Each row was made from one small tree. The marks that hang from a mark follow it in brackets, in alphabetical order. Every link used is in the known rows. Write each row's tree.
Known rows
zapub{bibusuz{givami}}: [-1.36 -1.54 -1.22  1.23 -0.09  3.34 -2.11  2.29 -2.07 -1.37 -2.04 -1.35
 -0.35  2.03 -0.59  1.98 -2.44 -0.03  2.92 -1.00 -0.07 -1.93  1.53 -0.14
 -0.48]
lusumiv{givami{bibusuz{sodama{zavur}}}}: [-0.01  2.58  0.56 -2.86 -0.61 -4.68  0.21  1.25  1.52  1.92  0.81 -0.51
  4.46  1.25 -0.73 -0.51 -1.17 -0.57 -2.70  0.57  0.91  2.46 -4.96  1.87
 -0.49]
lusumiv{givami{bibusuz{sodama{zapub zavur}}}}: [-0.52  0.89  1.70 -2.03 -0.75 -4.33  1.22 -0.67 -1.29  4.44  1.46 -0.73
  2.69 -0.02 -0.46  0.15  0.08  0.35 -2.77  0.75  1.31  2.98 -5.48  2.14
 -0.60]
zapub{bibusuz}: [-2.55  0.78 -2.10 -0.18 -0.69  3.38 -1.00  1.50 -0.24  0.03 -1.94 -0.27
 -0.55  1.28  2.71  0.86 -1.45 -0.87  1.95  0.08  2.61  0.25  1.92  0.36
 -1.61]
sodama{bibusuz{givami kodib} zapub zavur}: [ 2.25 -3.59 -0.24 -0.52  1.69  0.20 -1.70  2.17 -2.91  2.89  1.83 -2.10
 -2.70 -0.55 -1.21 -1.19  0.81  2.68 -0.21  3.03  0.79 -3.77  1.98 -1.59
  0.44]
givami{bibusuz{sodama}}: [-0.55  1.65 -2.32 -1.28 -1.30 -2.47  2.03 -2.45 -0.15  0.93 -3.46 -2.97
  0.60  0.20  2.04  0.58 -0.41 -1.82 -2.31 -0.95 -0.91  2.10 -2.27  1.13
  0.31]
zapub{bibusuz sodama{kodib zavur}}: [-0.98  1.11  2.08  1.70 -0.97  6.34 -5.69  0.68  3.04 -1.50 -1.00  4.63
 -0.70  0.53  0.58 -0.89 -1.36 -0.81  0.93 -4.38  2.54  1.63  2.54  0.62
 -2.68]
zavur{kodib{sodama{bibusuz{givami} zapub}}}: [ 3.28 -1.54  0.57  3.50 -0.63  2.13  2.66 -4.08 -2.28  4.16 -2.15  1.72
 -3.15 -1.68  2.03  2.19  0.85  1.79  0.70 -1.47 -5.67 -1.84  1.02 -0.91
 -3.64]
lusumiv{givami{bibusuz}}: [-1.38  0.06 -3.09 -4.70 -1.06 -0.36  1.53  0.67 -0.97  3.72 -1.19 -1.72
  2.37  1.63  2.28  0.88 -1.58 -0.13  0.41 -0.72  2.76 -0.76 -0.64  2.49
 -0.85]
givami{bibusuz{kodib}}: [-1.52 -0.68 -4.11 -5.04 -0.82 -0.42 -0.72  0.35 -1.88  2.07 -3.49 -4.82
 -0.62  1.08  2.72 -3.15 -0.04 -0.80 -0.80  0.94  2.06 -1.90  1.02 -0.41
  1.64]
lusumiv{givami}: [-3.79  2.52 -2.58 -4.38 -0.21 -0.50  2.61  1.94  1.27  2.40  0.39 -0.11
  2.49  1.24  3.03  2.28 -0.16  0.31  1.67  0.28  4.69 -0.92 -1.38  2.96
 -1.67]
kodib{sodama{bibusuz{givami} zapub} zavur}: [ 2.11 -4.37  0.11  3.04  1.17  1.50  3.39 -4.47 -2.75  0.28  2.89  2.19
  0.34 -1.52  0.08  2.91  0.71  0.88  0.20 -1.83 -3.31  2.15  0.92 -1.44
 -2.19]
lusumiv{givami{bibusuz{sodama{kodib}}}}: [-1.50  0.99  0.08 -1.41 -2.57 -1.64  0.32 -1.79 -0.09  0.75 -1.54 -0.56
  0.59  0.13  2.01  1.67 -1.56 -0.78 -0.99 -3.26  1.59  1.39 -1.30  2.80
 -0.45]
givami{bibusuz{sodama{kodib{zavur}}} lusumiv}: [ 1.58  0.99  2.12  1.86 -0.97 -1.96  1.63 -2.96  1.67 -2.68  0.47  0.99
 -0.25 -1.40 -0.20  1.29 -0.68 -1.66 -0.33 -0.47 -1.82  3.65  0.83  1.78
  1.37]
lusumiv{givami{bibusuz{sodama}}}: [-2.05  1.88 -2.11 -2.74 -1.83 -2.85  2.86 -0.94  0.23  1.69 -1.30 -1.75
  3.11  0.84  1.31  1.49 -0.89 -1.10 -1.69 -0.50  1.90  1.95 -3.98  2.14
 -0.12]
bibusuz{givami kodib{sodama}}: [-2.87  0.94 -1.49 -1.74  0.24 -0.15  0.00  0.32 -0.42 -2.25 -1.83 -1.33
  0.49  0.62 -0.75 -2.48  1.70 -0.53 -0.22 -1.37 -0.54 -1.73 -2.00 -2.58
  1.43]
givami{bibusuz{sodama} lusumiv}: [-0.17  4.72 -1.08 -0.05 -1.81 -2.60  4.43 -1.10  1.87  0.06 -1.98 -1.38
 -0.51 -0.49 -1.39  0.30  0.69 -1.95 -1.14  2.01 -0.52  1.68 -1.93  0.98
  1.96]
bibusuz{givami sodama{zavur}}: [ 0.57  2.15  1.77  0.15  1.75 -3.63 -0.32  2.14  1.47 -1.67  0.54 -0.83
  2.31  0.31 -3.24  1.17 -0.64  0.16 -1.09 -0.15 -2.24 -0.17 -4.10  1.04
 -0.44]
sodama{bibusuz{givami kodib{zavur}}}: [ 1.42 -5.15 -2.95 -0.12  1.39  0.84 -0.32  0.47 -1.71 -1.59  1.96 -1.52
  0.19  0.41  0.98  0.91 -0.49  1.17  1.29  1.16  0.02 -2.57  3.86 -1.75
  1.58]
kodib{sodama{zapub{bibusuz{givami}}} zavur}: [-1.05 -4.53  2.14  3.69  0.81  2.76  0.08 -2.91 -3.73 -2.66  1.64  2.21
  1.75  0.01 -0.66  1.58 -0.17 -0.58  1.16 -2.61 -3.04  3.67 -1.23 -1.71
 -1.56]
sodama{bibusuz{givami}}: [ 1.89 -1.38 -3.44  0.52  0.45  2.40  1.18  0.96 -0.82  1.63 -0.63 -1.09
 -1.90  0.21  0.40  3.17 -1.40  1.39  1.70 -0.63 -0.33 -3.68  3.65  0.30
 -1.07]
kodib{sodama}: [-2.40  4.12 -1.62 -1.73 -0.37  0.34  2.77 -1.73  1.73  0.82 -1.52  1.21
  0.91  0.05  2.41 -0.85  1.47 -1.40 -0.10 -1.89  0.32  1.84 -2.09  0.15
 -2.78]

Which tree is each row?
[-1.29 -0.75 -1.01 -1.44  1.60 -1.33  1.68  2.64  0.32 -3.87  2.38 -0.85
  1.26  0.33 -2.53  0.19  1.05  0.05  2.66  3.14  0.55 -2.73  0.48 -0.56
  3.60]  bibusuz{givami{lusumiv} kodib{zavur}}
[ 0.34  0.86  3.29  3.47  0.42 -1.81  1.95 -0.35  2.02 -5.76  2.01  1.99
  0.32 -1.41 -2.94  3.90 -0.44 -0.37  1.86 -1.30 -2.17  0.99 -0.03  1.90
  1.18]  bibusuz{givami{lusumiv} sodama{kodib{zavur}}}
[ 2.08  5.08  1.44 -0.34 -0.26 -4.10  2.02  1.27  3.12  0.34  0.03 -0.08
  1.06 -0.18 -3.59 -1.68 -0.01 -1.54 -1.71  3.37 -1.23  2.18 -2.85  0.95
  1.69]  givami{bibusuz{sodama{zavur}} lusumiv}
[ 0.47  1.98  2.05  1.93 -2.30 -0.52  2.98 -3.49 -0.75  1.54 -1.70 -0.69
 -4.48 -2.45 -0.64  1.24  0.62 -0.54 -0.89  0.06 -0.28  2.12  0.42  1.99
  0.99]  givami{bibusuz{sodama{kodib zapub}} lusumiv}
[ 1.38 -4.45 -1.26  3.04 -0.05  5.86 -0.90 -3.08  0.53 -2.83  1.12  3.79
 -0.47 -0.79  0.84  4.71 -1.57  0.85  1.67 -6.30 -0.86 -0.86  5.65  0.41
 -1.38]  zapub{sodama{bibusuz{givami} kodib{zavur}}}
[-2.08 -2.18  1.36  2.61  0.16  2.76  1.05 -3.95 -2.12 -0.91  1.74  3.09
  1.44 -0.44  2.53  0.20  0.93 -1.49  0.36 -1.99 -0.25  5.90 -1.13 -1.12
 -2.78]  kodib{sodama{zapub{bibusuz}} zavur}
[ 0.08 -0.72 -2.06 -2.78  0.06 -1.48  1.33  0.41 -0.07 -1.21  0.74 -1.70
  1.12  0.61  0.03 -2.19  0.74 -1.31  0.49  3.65  1.14  0.08  1.18 -0.72
  3.64]  givami{bibusuz{kodib{zavur}} lusumiv}
[-2.56 -0.44 -1.01 -0.37 -0.48  3.79 -0.83 -3.35  2.06 -2.38  0.01  4.10
  1.25 -0.64  3.56  2.79 -0.25 -1.01  1.18 -6.04  1.86  1.92  2.02  2.36
 -2.19]  zapub{sodama{kodib{zavur}}}
[ 0.63  3.89  1.00  1.36 -2.30 -0.96  1.92 -1.66  1.79 -0.74 -2.39 -0.31
 -2.93 -1.40 -0.83  0.74 -0.49 -1.44 -0.48 -0.21 -0.54  1.58  0.98  1.59
  0.98]  givami{bibusuz{sodama{kodib}} lusumiv}
[ 4.23  3.58  1.70  2.83  1.11  0.37  1.75  2.14  3.98 -0.21  2.91  3.78
 -0.78 -0.73 -6.11 -1.02  0.65  0.93  0.74  2.38 -2.86 -1.00  1.32 -1.82
 -0.93]  kodib{sodama{bibusuz{givami{lusumiv}} zavur}}
[ 5.78 -2.53  1.79  1.63  1.44  0.41 -0.81  0.24 -2.03  5.96  0.02  0.50
 -2.77 -0.93  0.89  1.86 -0.87  3.45  1.33  1.04 -4.38 -4.14  2.49  0.79
 -3.52]  sodama{bibusuz{givami} zapub zavur{kodib}}
[ 5.26 -1.72  1.42  1.85  1.25  2.04 -3.73  2.28  0.24  1.16  1.31  0.96
 -2.75 -0.11 -0.92  1.55 -2.81  2.47  1.57 -1.85 -1.23 -3.35  5.30  0.97
 -2.67]  sodama{bibusuz{givami} kodib zavur}
[-5.14 -2.12 -2.16 -0.44 -0.74  4.78 -2.37 -1.00  1.13 -4.42 -0.40  2.25
  2.75  1.10  2.96 -1.61  0.87 -2.17  0.60 -1.19  4.10  2.35  0.53 -2.13
  1.50]  zapub{bibusuz{kodib{zavur}} sodama}
[ 0.52 -1.36  3.99  1.90  0.05  3.48 -5.03  0.98 -1.89  2.24  0.34  1.41
 -3.28 -0.28  1.94 -0.08 -1.61  0.86  1.41 -1.13  1.97  1.09  2.71  1.40
 -2.97]  sodama{kodib zapub{bibusuz} zavur}
[ 2.40 -4.08  0.09  2.97 -0.06  4.21 -0.09 -2.10 -3.60  2.84 -0.35 -0.80
 -5.94 -1.73  1.46  4.11 -1.34  2.81  1.56 -2.62 -0.14 -3.25  5.71  1.37
 -2.15]  sodama{bibusuz{givami} kodib zapub}
[-2.25 -7.02  0.53  1.17  1.23  2.43 -2.22  0.11 -5.25 -2.55  1.36 -1.95
  0.42  0.65  0.53  0.37 -0.05  0.57  1.84  0.55  0.87 -0.34  1.06 -1.82
  1.63]  sodama{zapub{bibusuz{givami kodib{zavur}}}}
[-1.46 -0.52  2.36 -0.68  1.25 -4.44 -0.61  1.44 -1.52 -0.17  0.70 -2.67
  0.57 -0.49 -2.43 -1.54  1.75  1.12 -1.94  1.62 -0.16 -0.88 -4.73 -0.33
  2.10]  bibusuz{givami kodib sodama{zapub zavur}}
[-4.33 -4.74 -1.77  1.02  0.14  4.79 -3.20  0.06 -0.51 -6.20 -0.50  1.19
  2.93  1.60 -0.51 -0.22  0.16 -1.05  1.36 -2.44  1.65 -0.18  0.76 -2.59
  2.44]  zapub{bibusuz{givami kodib{zavur}} sodama}
[-0.50  1.25 -2.91 -1.69 -0.35  2.53 -1.77  0.84  3.40  1.41  0.27  2.00
  0.08  0.19  1.24 -2.97  1.77  0.08 -1.54  0.99  3.59 -0.93  1.91 -1.73
 -0.11]  zapub{sodama{bibusuz{kodib} zavur}}
[-1.38 -3.46 -1.89 -2.39  1.86 -1.01 -0.73  1.35 -1.96 -3.06  1.01 -2.39
  2.49  1.04  0.95  0.34 -0.05  0.38  1.35  0.01  0.69 -2.07  0.36 -0.57
  1.92]  bibusuz{givami kodib{zavur}}
[-1.75  4.30  0.08  1.69  0.01 -2.32  4.67  1.59  2.41 -2.69 -0.67 -0.53
 -0.42 -0.75 -3.93  2.98  0.88 -0.63  1.11  1.42 -1.31 -0.83 -2.65  1.05
  2.08]  bibusuz{givami{lusumiv} sodama}
[-2.50  1.92 -1.77 -2.13  0.32 -0.27  1.63  4.11  0.57 -1.94 -0.38 -2.40
 -1.29  0.19 -2.94 -1.01  1.33  0.65  2.48  3.63  1.78 -4.82  0.87 -0.59
  3.29]  bibusuz{givami{lusumiv} kodib}
[ 0.71 -3.60  1.79  1.77 -0.85 -1.49  0.82 -5.79 -3.26  0.36 -0.12 -0.43
 -0.87 -1.71  3.11  2.49 -0.72 -0.80 -1.87 -3.55 -1.46  4.49 -0.54  2.32
 -0.22]  givami{bibusuz{sodama{kodib{zavur} zapub}}}
[-1.33 -0.41  2.33  1.74  0.64 -1.30 -4.55  3.94  0.01 -4.34 -0.10 -1.73
  1.08  1.78 -3.23 -2.90 -0.62 -0.58 -0.77  2.30 -0.32 -0.03 -2.40 -2.76
  2.54]  zapub{bibusuz{givami kodib sodama{zavur}}}
[ 0.99  4.57  0.64 -2.05 -0.15 -2.56 -0.31  1.75  2.56  0.10  0.43  0.18
  0.56  0.43 -3.35 -7.29  1.91 -1.39 -1.71  3.18 -0.47  0.96 -1.90 -2.77
  2.01]  givami{bibusuz{kodib{sodama{zavur}}} lusumiv}
[ 5.51  1.22  2.44  2.95  0.96  1.95 -1.70  3.74  2.48  0.33  2.78  2.32
 -4.12 -0.73 -4.06  1.31 -1.70  2.35  2.51  0.75 -0.97 -3.74  6.15  0.69
 -1.04]  sodama{bibusuz{givami{lusumiv}} kodib zavur}
[ 3.05  2.39 -0.55  0.27 -0.77  2.78 -0.99 -0.99  4.24  3.87 -1.78  4.55
 -0.13 -0.41  3.41  0.40  0.05  0.83 -0.44 -0.63 -1.58 -1.64  1.94  0.55
 -4.13]  zapub{sodama{bibusuz zavur{kodib}}}
[ 1.77  0.63 -2.08 -2.43  0.79 -0.33 -2.09  2.82  1.39  2.55  1.56 -0.88
 -1.15  0.31  1.82 -3.50  0.27  1.13 -0.60  4.11  3.26 -2.24  2.96 -1.57
 -0.24]  sodama{bibusuz{kodib} zavur}
[ 3.98 -1.08  1.95  1.26  0.60  2.26 -1.88 -0.73 -0.71  5.18  1.86  1.52
 -4.98 -1.73  2.79  1.05 -1.02  2.32  0.13 -0.27  1.52 -0.64  4.77  1.80
 -3.81]  sodama{bibusuz kodib zapub zavur}
[ 2.17  1.43 -1.99  1.84  0.37  2.17  3.30  2.16  1.09  0.48  0.61  0.41
 -2.91 -0.62 -2.77  3.09 -0.39  1.41  2.87  3.01 -0.17 -3.93  4.26  0.11
  0.91]  sodama{bibusuz{givami{lusumiv}}}
[-2.89 -1.34 -0.01 -0.02  0.04  4.40 -5.75  3.64  0.93 -3.65 -0.76  0.70
  1.71  2.05 -3.06 -3.23 -0.01 -0.11  0.64 -0.93  1.56 -1.68 -0.18 -2.75
  1.64]  zapub{bibusuz{givami kodib} sodama{zavur}}
[-1.17  1.18  1.22 -1.27  1.34 -4.35 -1.70  3.18  0.82 -2.82  0.16 -2.59
  1.84  0.92 -2.74 -2.33  0.79  0.24 -1.68  1.27 -0.47 -1.32 -4.05 -0.95
  2.03]  bibusuz{givami kodib sodama{zavur}}
[-1.59  1.60  0.08 -4.36 -0.55 -5.28 -1.24  2.14  1.06  1.09  0.74 -2.20
  4.23  1.71 -0.52 -4.12  0.32 -0.53 -3.30  2.62  2.95  1.21 -4.98 -0.40
  2.15]  lusumiv{givami{bibusuz{kodib sodama{zavur}}}}
[ 2.75  1.56  0.96  0.93  0.37  0.33  1.55 -2.21  0.55  4.51  2.17  2.94
 -1.28 -1.63  1.08 -1.44  1.77  0.83 -1.94  0.75 -0.36  2.19 -0.17 -0.84
 -3.89]  kodib{sodama{bibusuz zapub zavur}}
[-0.78 -3.93 -0.78 -1.93 -0.04 -1.26  1.03 -5.03 -3.85  0.83  0.14 -0.90
  1.43 -0.63  2.55 -3.70  2.30 -1.17 -2.35 -0.80 -1.04  4.06 -2.58 -2.19
  0.81]  givami{bibusuz{kodib{sodama{zapub} zavur}}}
[-2.40  2.09  1.34  0.38  0.04 -1.79 -3.80  2.79  1.57 -2.56 -0.09 -0.85
  1.29  1.44  0.48 -4.51  0.50 -1.52 -1.75  3.36  2.90  2.08 -2.25 -2.10
  1.24]  zapub{bibusuz{kodib sodama{zavur}}}
[ 3.63  0.77  2.98  0.05 -0.56 -4.07  0.03 -2.76 -1.53  5.14 -3.07 -0.86
 -0.17 -1.03  2.43 -0.56  0.16 -0.05 -2.77  0.62 -4.87  1.85 -3.94  1.70
 -1.97]  givami{bibusuz{sodama{zapub zavur{kodib}}}}
[-1.20 -1.83 -2.04 -2.17 -0.45 -3.99  0.56 -2.77 -1.26 -2.09 -0.70 -2.93
  2.61  0.58  2.59 -1.80  0.64 -1.93 -2.78  0.74  0.00  2.88 -2.35 -0.54
  2.84]  givami{bibusuz{kodib{zavur} sodama}}
[-2.66  3.61 -0.46 -0.82 -0.09 -0.47  2.39  1.57  1.70 -3.11 -0.06 -0.30
 -0.34 -0.22 -3.88 -2.89  2.60 -0.67  1.05  1.72 -0.30 -2.09 -1.42 -2.69
  2.82]  bibusuz{givami{lusumiv} kodib{sodama}}
[ 1.81  0.50  4.42  1.51  0.93 -4.01  0.23 -0.14 -0.92  2.56 -1.43 -0.27
  0.00 -1.20 -0.13  2.02  0.22  1.36 -0.82  0.05 -5.27 -1.08 -4.68  1.88
 -2.04]  bibusuz{givami sodama{zapub zavur{kodib}}}
